Every row comes from one small tree of marks. The marks that hang from a mark follow it in brackets, in alphabetical order. Every link used is in the known rows. Which tree was each row made from?
Known rows:
N[J L P]: [ -8.2 -36.4 -18.9  29.8  18.2  -4.1  -4.6  20.8  49.6  45.1 -24.8   8.7
   0.3 -36.9  18.1 -12.9 -18.9  36.4   5.1  20.3  -5.8  16.2  -2.6  -4.0
  -6.4 -13.1  18.2 -16.1  23.6]
J[L[X[C[W]]]]: [-14.4 -18.7  -6.4  22.3  12.3  -2.3  -1.4  26.5 -11.1  12.2  -7.6   7.5
   3.9 -10.5   7.3 -21.2   3.0  29.1   8.3  14.5  -7.4   6.5  -6.3  -4.0
 -17.8 -18.5  10.5 -15.3   7.4]
L[X[C[W] N[F J P[V]]]]: [ -9.3 -35.0 -23.1   9.1   8.5  -8.6 -14.4  17.2  -5.4  23.4   3.0  15.1
  15.4 -33.7  -9.4 -27.9  -2.9  33.0   7.0  12.1  -3.0   9.6  -8.9 -11.0
  -8.7  -7.6   9.8 -14.0   9.4]
L[N[P] X]: [-16.1 -32.7 -24.6   9.6  14.7  -5.1  -7.5  14.2  -4.5  28.9  -5.7  30.8
   7.2 -20.6   4.3 -22.5   8.9  20.8   5.0   8.6  -3.2  13.5   2.6 -12.2
 -13.0   0.2  16.9 -14.9  19.6]
X[C[W] N[F J[L] P[V]]]: [ -6.8 -30.7 -28.2  20.0   2.7 -13.2 -17.3  20.0  34.2  30.1  -6.5   6.2
  12.7 -42.7   0.6 -25.0 -15.3  34.1   2.2  17.5  -4.2  10.9 -13.1  -4.0
   2.5 -12.9  10.3 -12.8  13.3]
X[C N[F P]]: [ -6.1 -17.2 -23.3  11.5   9.6  -9.8 -11.4  21.4  13.1  34.4  -6.0  15.5
  15.9 -31.5 -19.5 -18.0  -0.7  20.4   5.8  20.5 -13.6   4.4  -0.8   3.6
  -7.8  -0.2   5.5 -10.2  10.0]
J[L[X[C N]]]: [-18.3 -17.1 -12.2  15.1  15.1   1.3  -4.6  25.7 -17.4   8.2  -9.4  16.0
   4.3 -17.0   1.6 -20.1   7.7  24.1  13.4  20.9  -9.3   5.1  -3.7  -2.6
 -14.1 -23.6  13.1 -15.9   8.9]
N[F J[L] P X[C]]: [-22.9 -51.3 -24.4  25.5   5.0   3.6 -18.5  25.3  35.0  25.8  -9.9  -6.5
   6.6 -41.9  21.7 -29.5 -25.7  41.5  10.5  15.3 -19.6  18.0   3.0  -7.7
   0.5  -3.5  32.9 -21.1  25.0]
X[N[J]]: [ -2.1  -8.7 -25.2   6.3  26.3  -1.7   1.1  20.4  -0.9  27.7 -15.5  23.9
   7.7 -31.7  -6.0 -11.2   2.7  32.8   8.7  18.4 -11.0  -0.5   6.0  -6.4
  -9.9 -18.0   2.7 -14.0   2.7]
W[C[X[N[F J[L] P]]]]: [ 14.5  -9.0 -14.7  30.9  19.2 -22.4  -7.0  25.2  43.9  29.6 -18.3   2.8
   5.4 -27.1  -3.8 -19.3 -11.8  36.1   9.1  12.1  -6.9   3.7   5.2 -12.0
 -17.8  -4.0   0.7 -10.4  -4.7]
V[P]: [  3.8  11.8  -8.3  24.3  11.4   7.8   5.0  27.6   0.8  35.5 -11.4  17.6
   6.9  -6.6   7.6   0.5  11.5  25.8   0.7  15.1  -8.7   5.5  -3.1  -9.2
  -2.4  -3.0 -12.4  -7.8   6.0]
P[N[F J L[X[C]]]]: [-10.2 -20.3 -32.2  21.0  17.9  10.0   4.6  26.8  14.9  18.7  -7.4  14.7
  -0.8 -36.8  25.5  -2.4 -10.0  38.9  -8.6  12.7 -15.3  18.6 -20.2  -8.3
   1.9   6.8  17.3 -22.2   8.9]
P[N[J L X[C[W]]] V]: [ -5.8 -30.1 -34.2  18.9  -1.7  17.6   6.6  30.3  35.7  20.6  -9.0   5.7
   2.6 -32.1  23.4  -9.8  -1.1  40.0  -6.9  11.2  -0.4  25.7 -24.6 -20.4
   9.8   4.3   2.1 -14.6  11.4]
L[N[F J P]]: [ -7.2 -29.0 -35.9  21.4  18.7  -7.3  -9.6  14.5  29.8  40.3 -14.7  20.0
   4.5 -39.4  27.0 -14.4 -12.9  32.8  -6.1   9.2 -12.9  14.4   0.0  -3.1
  -1.5   1.7  23.5 -19.2  21.7]
P[N[F J[L] X[C[W]]] V]: [-11.3 -29.8 -35.6  19.4  -0.3  16.9   0.5  31.6  34.4  16.1  -8.2   1.7
   2.7 -32.3  35.5  -7.8  -6.2  41.6  -8.4   9.5  -5.4  23.2 -23.4 -17.3
  15.8   3.6   7.7 -17.0  12.2]
C[W X[N[J L P]]]: [ 15.2 -18.7 -19.1  26.4  21.1 -28.1   2.8  17.7  38.0  30.7 -11.2  13.0
   6.5 -37.5 -15.4 -13.5 -18.1  35.0   4.8   9.6  -4.1   1.1  -1.7 -16.0
 -10.4 -12.8  -8.6  -8.3  -2.7]
N[F J[L] X[C]]: [-15.9 -36.2 -27.3  22.9  10.7   9.3 -11.1  27.2   6.0  11.2  -4.5  -6.9
   5.4 -41.2  25.7 -26.9 -20.8  46.4   5.1  12.1 -27.3  13.0   0.0  -4.5
  -6.1  -7.6  30.9 -24.9  13.4]
N[F J P[V] X]: [-12.9 -54.4 -28.5  18.4   9.1   7.1 -15.3  23.2  42.5  37.8 -15.1   1.0
   8.3 -41.2  30.5 -19.3 -17.9  41.2   5.9  11.3  -8.6  18.2   1.5 -12.8
   5.5  -2.7  19.9 -17.3  27.8]
C[W X[N[J[L] P]]]: [ 11.1 -16.1 -17.5  24.5  20.0 -28.2   1.8  18.4  36.1  28.0 -11.7  12.2
   6.6 -31.9 -16.2 -14.1 -15.9  35.2   7.1   8.7  -3.0  -0.7   1.4 -17.6
  -9.1 -13.9  -9.9  -7.7  -4.3]
C[W X[N[F J P]]]: [ 15.9 -17.6 -21.2  23.7  22.2 -29.8   0.0  17.0  34.7  31.7  -8.4  12.2
   9.3 -38.2 -14.3 -11.7 -19.8  36.8   2.5   6.6  -6.9  -1.3   0.1 -14.5
  -8.3  -6.5  -8.8  -9.1  -4.2]
W[C]: [ 14.7  -0.3  -3.7  27.7  16.5 -11.2   2.9  29.1  20.8  36.3 -16.4   2.0
   8.4  -5.6  -2.8 -19.6   4.5  36.4   5.1   9.0  -6.5   3.6   6.2  -7.5
 -30.4   3.3  -5.3  -8.6  -6.1]
F[N[J[L] X[C]]]: [-14.0 -21.5 -20.2  17.6  14.0  -4.2  -3.4  25.2   9.9  21.0 -17.5   2.5
  -2.5 -22.9  16.1 -28.8  -9.0  32.2   7.8  10.8 -18.0   6.4   0.1  -8.9
  -7.6  -0.5  22.4 -24.3  11.3]

Write each row's tree:
[ 10.8  -5.5 -19.3  18.1  27.1 -14.8   5.6  21.5  13.4  22.2 -14.7  20.1
   4.3 -30.1 -15.0  -4.1  -1.6  23.1   6.6  16.2 -12.3  -2.1   1.6  -6.4
 -13.3 -14.7  -7.3  -9.6  -2.5]
C[X[N[L]]]
[ -1.3 -20.7 -10.9  15.2   5.5   1.8   5.5  27.5 -10.5  21.9   1.7   0.3
  14.7 -12.9 -15.3 -28.5   4.0  34.6   7.6   6.1 -16.1   5.4   7.3 -12.5
 -22.3   5.6  -1.4 -10.5  -0.8]
N[X[C[W]]]
[-17.2 -31.2 -18.2  19.6  10.2 -11.7 -12.4  20.8  38.4  36.6 -25.2   8.0
  -2.5 -21.4  21.9 -22.3  -9.4  27.1   6.3  14.5  -0.6  12.0 -10.3  -7.9
   1.9  -5.5  19.1 -20.2  22.3]
F[N[J[L[X[C]]] P[V]]]
[-14.5 -62.8 -32.6  29.1   0.0   6.9 -20.7  23.9  51.9  31.7  -9.6  -5.9
   6.3 -55.3  32.8 -26.9 -27.8  39.2   2.2  17.2 -12.1  26.6 -12.8  -5.7
   4.4  -5.7  30.7 -20.6  33.9]
N[F J L P[V] X[C]]
[ -5.5 -27.3 -24.6  16.4  20.3  -2.8 -10.1  23.0  29.6  33.8 -19.2  23.5
   4.6 -39.2  14.5  -8.5  -3.8  18.3   3.1  25.0  -5.8   7.5  -7.4   3.4
  -1.7 -20.2   8.9 -12.7  24.5]
X[N[F L P[V]]]
[-16.1 -22.3 -23.7  24.0  18.2   4.8  -3.2  26.4   2.3  12.8 -14.9  14.6
  -2.3 -24.2  34.0 -17.0  -1.9  25.7   2.1  14.3 -18.1   9.1   0.5  -1.6
  -9.1 -16.7  23.4 -20.4  18.4]
J[L[N[F X]]]
[ -8.9 -29.7 -37.0  19.8   7.2  15.1  -1.1  27.0  29.9  21.2 -10.4  12.7
   0.1 -38.8  39.4  -0.2  -5.2  37.2 -12.9  13.7  -2.1  25.5 -34.1 -10.2
  13.3   1.1  11.3 -19.3  17.2]
P[N[F J L[X[C]]] V]
[-10.2 -44.1 -14.3  30.5  13.0  -9.5 -13.6  22.2  24.0  33.4  -6.5   8.0
   6.0 -34.7  16.0 -19.6 -18.0  26.2  -0.1  16.1 -10.0  15.1 -14.0   2.6
 -11.6  -3.8  21.9 -16.7  25.7]
N[F L[X[C[W]]] P]
[-19.6 -23.6 -22.8  22.0  13.2   0.0  -9.3  22.1 -10.8   8.5  -6.2  16.0
   1.6 -24.6  24.4 -22.0  -0.6  24.9   1.2  14.1 -14.2  11.9  -8.5   0.0
 -10.9 -14.4  26.6 -21.3  16.5]
J[L[N[F] X[C]]]
[-13.7 -27.2 -22.4  24.1  25.5   1.8  -9.4  23.0   2.7  17.9 -14.2   7.0
   0.1 -37.6  38.1 -12.9 -18.6  43.9   0.8  13.5 -17.3   8.9  -6.9   0.0
  -6.2 -20.4  28.2 -25.4  14.7]
N[F J[L[X]]]
[-19.2 -43.2 -16.9  21.7   8.3   0.3 -13.1  21.4  43.9  36.5 -23.8   8.4
   2.8 -26.5  25.3 -16.2  -8.1  35.9  10.2  18.4   6.9  18.2  -6.9 -11.8
   3.7 -21.4  15.5 -14.6  25.6]
N[J[L[X]] P[V]]
[ -7.1 -21.1 -29.3  19.8   8.9  13.0  12.1  30.6  20.6  19.0  -6.0   8.1
   1.4 -30.3   9.7 -11.7  -5.6  41.4  -2.3  10.1 -14.7  18.7 -10.9 -18.9
  -1.3  10.3   8.1 -17.4   3.2]
P[N[J L X[C[W]]]]
[ -6.3 -26.3 -21.8  22.2  14.1  -8.3  -1.0  23.8  15.0  24.1 -13.6   2.1
  -2.2 -30.9  16.0 -30.9 -15.3  34.6   3.1   9.2 -17.9   8.7  -6.4  -9.1
 -11.6   1.0  21.4 -24.0  11.7]
F[N[J L X[C[W]]]]
[-11.5 -44.2 -40.7  17.2  10.2   2.9 -13.1  17.1  30.9  33.4 -11.4  16.4
   5.8 -42.5  32.5 -21.4 -10.2  33.3  -3.1   8.2 -10.5  19.4   0.9 -11.7
   3.4   0.4  24.5 -18.9  27.5]
L[N[F J P[V] X]]
[-14.2 -10.1 -24.1  15.2  19.3  11.3  11.5  28.7  13.4  20.3 -16.3  17.8
  -2.1 -19.3  17.8   0.1   1.9  38.3   0.1  12.4  -7.9  13.9  -9.6 -15.6
   2.6  -0.3   7.6 -17.5   3.1]
P[N[J[L[X]]]]
[-10.1 -34.8 -29.5  13.5   6.8   2.8  -4.6  19.5  22.6  34.6 -12.7  21.0
   7.4 -22.9  13.5 -20.9   7.4  21.4   2.4   9.6  -4.3  15.7   5.1 -13.1
  -4.4   2.1  10.2 -11.4  23.0]
L[N[P[V] X]]
[ -8.3 -32.8 -38.2  16.8  10.0  -8.9 -12.6  11.8 -16.9  16.5   9.2  16.8
  10.5 -41.4  12.6 -32.3  -9.9  39.7  -7.2   1.6 -13.8  15.4 -10.8  -9.3
 -11.7   3.2  26.5 -23.2   9.7]
L[N[F J] X[C[W]]]
[ -8.9 -41.3 -31.5  27.6  13.7   8.9  -9.4  25.6   9.8  15.1  -2.7  -4.5
   4.6 -53.9  27.1 -26.6 -26.2  45.6  -0.5  13.6 -29.2  16.9  -7.0  -1.6
 -10.2  -5.3  33.0 -26.5  17.9]
N[F J L X[C]]
[ -6.8 -23.9 -27.0  13.2   7.1  -8.9  -4.2  14.6 -25.3  17.5   8.6  21.7
  12.0 -21.4  -5.9 -31.9   8.0  27.8  -2.2   2.8  -7.7  11.8  -6.5 -11.4
 -20.3   4.3  12.2 -16.0   5.3]
L[N X[C[W]]]
[-12.0 -34.8 -20.0  14.0  12.3  -5.1  -6.6  22.5  37.8  39.3 -24.2   8.0
  -0.1 -22.7  19.5 -23.3  -7.2  29.1   8.9  10.2  -5.3  10.4   1.0 -14.8
   0.5   1.8  14.5 -18.6  21.1]
F[N[J P[V] X]]
[ -8.5 -14.6 -24.3  19.4  22.4  10.5   9.3  30.0   7.6  19.1 -10.5  20.9
  -2.3 -25.4  25.5   3.0  -0.4  28.8  -8.4  13.4 -13.8  14.0 -17.8  -6.1
  -2.2   5.6  10.2 -18.7   9.6]
P[N[F L[X]]]
[ -1.8 -27.1 -27.0  32.1  28.3   0.5  -4.3  22.7  21.3  28.2 -16.6   5.5
  -1.6 -49.0  40.5  -8.1 -25.8  43.4  -7.1  16.0 -20.9  11.5 -12.0   6.3
  -8.3 -15.6  26.6 -25.3  18.5]
N[F J L]
[-10.5 -34.7 -31.2  14.1  -0.1   0.8  -7.1  19.1  20.8  33.2  -7.4  16.1
  10.5 -23.9   5.3 -25.8   7.3  21.9   1.8   9.3  -5.8  17.9   2.2 -11.7
  -5.6   7.4  10.4 -11.0  21.2]
L[N[P[V] X[C]]]
[ -5.4 -34.9 -11.7  27.9  10.2  -1.6  -3.9  25.0  50.4  46.3 -26.0  10.8
   2.6 -22.5  19.7  -7.2  -1.8  20.6   3.0  22.3   4.3  16.6 -11.3  -0.4
  -4.3 -12.5   3.7  -8.7  29.0]
N[L P[V]]
[ -4.2   8.2 -22.2  27.6  10.6  15.8   5.2  30.7  17.7  28.1 -12.6  18.3
  -0.2 -20.0  29.8   8.6   0.4  34.3  -5.8  15.1 -11.5  13.8 -14.3 -13.6
  15.6   1.9  -1.2 -14.5   8.6]
V[P[N[F J[L]]]]
